Each row was made from one small tree. Brackets hold a mark, then the marks that hang from it, in alphabetical order. Every link used is in the known rows. Write each row's tree.
Known rows
(U (D N X)): [  5   9   4  -5   8  11   0  -9  -4  16   7   7  -3   1  -7   4   6  -8
 -10 -13  -1  -4   8  -3]
(U (D B N) (T L)): [  7   5  21  14   6  18   2 -15   1  15  14  23  15  -8 -13  -1 -13  -5
   0 -12 -11  23 -10   1]
(X (D N (U T))): [ -3   9 -13 -15 -10   4   2   9   4  -8 -18   3   6  -5   4  11   5  -3
   4 -15   8  -1  -7  13]
(L (T U)): [-14  -3   2  -6   2 -26  21 -10 -25 -12   9  -2  16   5  20 -10  11   5
   8  27  -5   0  -1   2]
(U D): [  5   2  -8  -7   5  14  16 -14 -10   5  16 -11  -4  11  14  -6  13   3
   5   8  -4   9  -6   1]
(U (T L X)): [-19 -12  -4  15  20   1  12  -2   0  -2   3  -5  -6  -6  19   5 -16  -4
   8   9 -18   3  -7  -2]
(D B (U (T L)) X): [ 22   8 -10   1  -9   2  -5  -9   1   1 -17  25   1   5 -18  15 -17 -10
  10   2   7 -10 -13  -2]
(T U (X (D N))): [-35 -15   2  -4  10 -12   6  27   3 -13   3  -9 -10 -16  18 -10  -4  11
 -19   6  -1   4  22 -11]
(X (D B N U)): [  4   5 -11 -17 -26   4  -9   7   8  -9 -17   2  -3  -4  -6 -11   4   5
  -3 -14  15   4   5   6]
(C (B D)): [-20 -10  -7  10  23  -1   6  -6  18 -10   5 -26 -17  -6  15  -4  36   9
  12   9 -12 -13   9   2]
(B C D): [ -6  -7  19 -11   7 -14   0   8   7  -2  -1 -28  10   8  20   5  23   9
   9   4  -7  -7   1   2]
(D N (U (T L)) X): [  6   9   2   6   5  -5  -7  -3  -2   9 -19  23   1  -5  -6  32 -10 -21
   6 -19   5  -9   1   5]
(D N): [-14   2   5   2   5  -1   4   1  -9  -1   0 -15   2   4  19  -1  16  -3
  -1 -16  -6   1   4   9]
(U (D B) (T L X)): [  1  -8   3  17   5  18   4 -13   4  11  20  13  -4  -6  -9 -10 -27   2
  -1   9 -15  20  -9  -7]
(U D T): [  9   9  -6  -3   9  19  20 -13  -8   6  15  -1  12  10   4   4   5  -3
   7   6 -10   4 -23   6]
(D (B C) U X): [ 28   8  -6 -15 -30  -7 -19   7   3  -3 -18   5   3  21 -20   3  -3   0
  -2   0  15 -19  -6   7]
(N (D (B C) U X)): [ 24  15 -10 -13 -21   1  -9   4  -5  -1 -16  -5   6   9 -26 -16  -4  -7
   7   3  12 -20 -19   2]
(T U (X D)): [-32 -17 -12 -11  10 -13  16  23   2 -19   3 -14 -13  -7  23 -13  -4  15
 -13  24  -1  -1  13 -14]
(T L (U D) X): [-21 -20   6  16  23  -9  10  -2  -7   1  24   5 -17 -12  20  -4 -20   6
  -6  27  -9  22  17 -24]
(C (B (D U))): [ -7 -10 -16   9  10  -4  -4  -8  17 -10  -2 -19 -21  -3   7   6  34   8
  14   7  -1 -12  13   4]
(U (D N) (T L X)): [-12  -6  13  23  17  12   2  -9   0  17  17  12  -3 -15   0   7 -22  -8
  -4  -9 -15  20   2  -4]
(D B N (U T)): [ 17  10  -1   9 -22   7 -13  -2  -4  -1  -4  11  12  10 -17   4  -2  -5
   1 -21   7   2  -9  17]
(D B N (U T) X): [ 25  13  -2   3 -18   5 -17   0   0   6 -13  23   7   8 -32  13  -7 -13
  -8 -24  10 -15  -6   8]

Which tree is each row?
[ 10   2  20  -8  -2 -19 -24   8  11  10 -15  -3   5   1  -7  26  14  -4
  -3 -20  10 -16  17   2]
(B C (D N U X))
[ -4   0 -19  13   6   4  10  -4 -10  -2  -2  -7  -5 -10   3  -2 -15 -11
  18  10  -2   0 -17  -3]
(N (D (U (T L X))))
[-25 -17  -9  -3   1   1   2   4  16  -9  -6  -8 -21 -20  14 -22 -18  11
  -2  14  -6  13   8 -14]
(T L (X (D B)))
[ 16   3   9  -9 -15  12  -4  -3  -3   4  13  -4  10  16  -7 -17   4   9
  -3   7  -2  10 -12   5]
(U (D (B C)))
[ 20  10  -5  -1 -22   1 -21   0  -2   5 -15  15  -4   6 -24   3  -1  -7
  -9 -22  15 -11   9   4]
(D B N U X)
[  1   4  22  -1 -17  -3 -16  13   1  -1  -2  -7  15  11  -5 -14   6   4
 -10 -17  -2   1  -5  15]
(D (B C) N)
[ -8 -12  13  16   1   1  -6   6  -7   4  29   6  -7  -2 -10 -20 -14  11
 -27   5  -2  18  19 -12]
(T (U (D B N)) X)
[  4   2  29   1  -5  -6  -4  11  -8   1  18   9  17   8  -6 -12   0   7
 -17   2   1  14   3   1]
(T (U (D (B C) N)))
[ -5  -4   6  15   9  18   1  -3  -2  14  22   4   2  -2  -7   1 -10  -4
 -13 -10 -13   9  -2   3]
(U (D N) (T X))
[ -3  -6 -17   5  13  -4  -6  -7  21  -5  -8 -10 -25  -4  -5  13  30   1
  10   5   4 -25  15  -1]
(C (B (D U X)))
[  8   1  23   1  -4 -13 -16   9   7   6  -7  -6  20   3   1  26  12  -3
   6 -19   3  -5  -1  14]
(B C (D N (U T)))
[-16  -5  -3   0  -4  12   1  14  13  -5  -1  -2   1 -10  -7 -13 -11   4
 -12 -10  -7   0  -7   3]
(U (T (X (D B N))))
[  5   4 -16 -14 -14   6   5  -1  11 -12 -19  10   3  -7   0  -2 -11   3
  12   7   8   7 -13   3]
(X (D B (U (T L))))
[ 25   9 -20 -10 -20   1 -10  -7  -2  -2 -14   8  -9  15 -16   0   0  -2
   1   1  14 -18  -1   0]
(D B U X)
[ -5  -1   9  -1  27 -10  17  -6  -9   3   8  17  -4  -8  13   9  -8  -4
   1  22  -3   6  10 -22]
(T L (U (D X)))
[-23  -6  -6  -2   6   9   7  14   9  -5  -2  -8   0 -11   7  -1  -6   1
 -10  -9  -9  -2  -5   4]
(U (T (X (D N))))
[  9  10  -8  -4  -7  -5 -13  -1  -6   5 -16   6  -8   6  -5  19   7 -12
  -3 -21  13 -15  11   4]
(D N U X)
[-17  -9 -18  -5 -12   0  -9  12   8  -7 -10 -11 -21 -10   8  -3  -3   6
  -9 -10   8   3  16   0]
(T (X (D N U)))
[ 11  -1  10  -8  -3 -11  -5   6   7  -1  -6 -13  17  10   6  24  13   2
  14   2   2  -9 -10  11]
(B C (D (U T)))
[  6  -1   4  -1   1   1  13  -3 -13  -5  21   4   6  10   3 -16   2  11
  -6  22   0  11   0  -9]
(T (U (D B)))
[  5   9   1  -6 -10   4   5   6  -8  -6  -1 -22  15   8  -5 -34   5   2
   8   9  -3  -5 -25   6]
(N (D (B C)))
[  1  -2   7   3   2  -9  -9  -6   2   4  -3 -11  -5  -3  11  17  21   0
   8 -17   6   1  18   1]
(B (D N U))
[  4  -2  12   1  15  -7   9  -9  -6   3  10  24  -2  -7  -3  -3 -15   0
  -3  21  -1  10   9 -23]
(T L (U (D B X)))
[ 16  19 -25  -7   3   7  14  -6 -12  -1 -14  -4   6   2 -13   4  -1 -18
  16   4   6 -24 -24   2]
(N (D (U T) X))
[-11  -6  12   3  24  -9  20  -8 -13   0  16   7   0  -6  26   1  -4   4
   7  25  -6  20   7 -15]
(T L (U D))
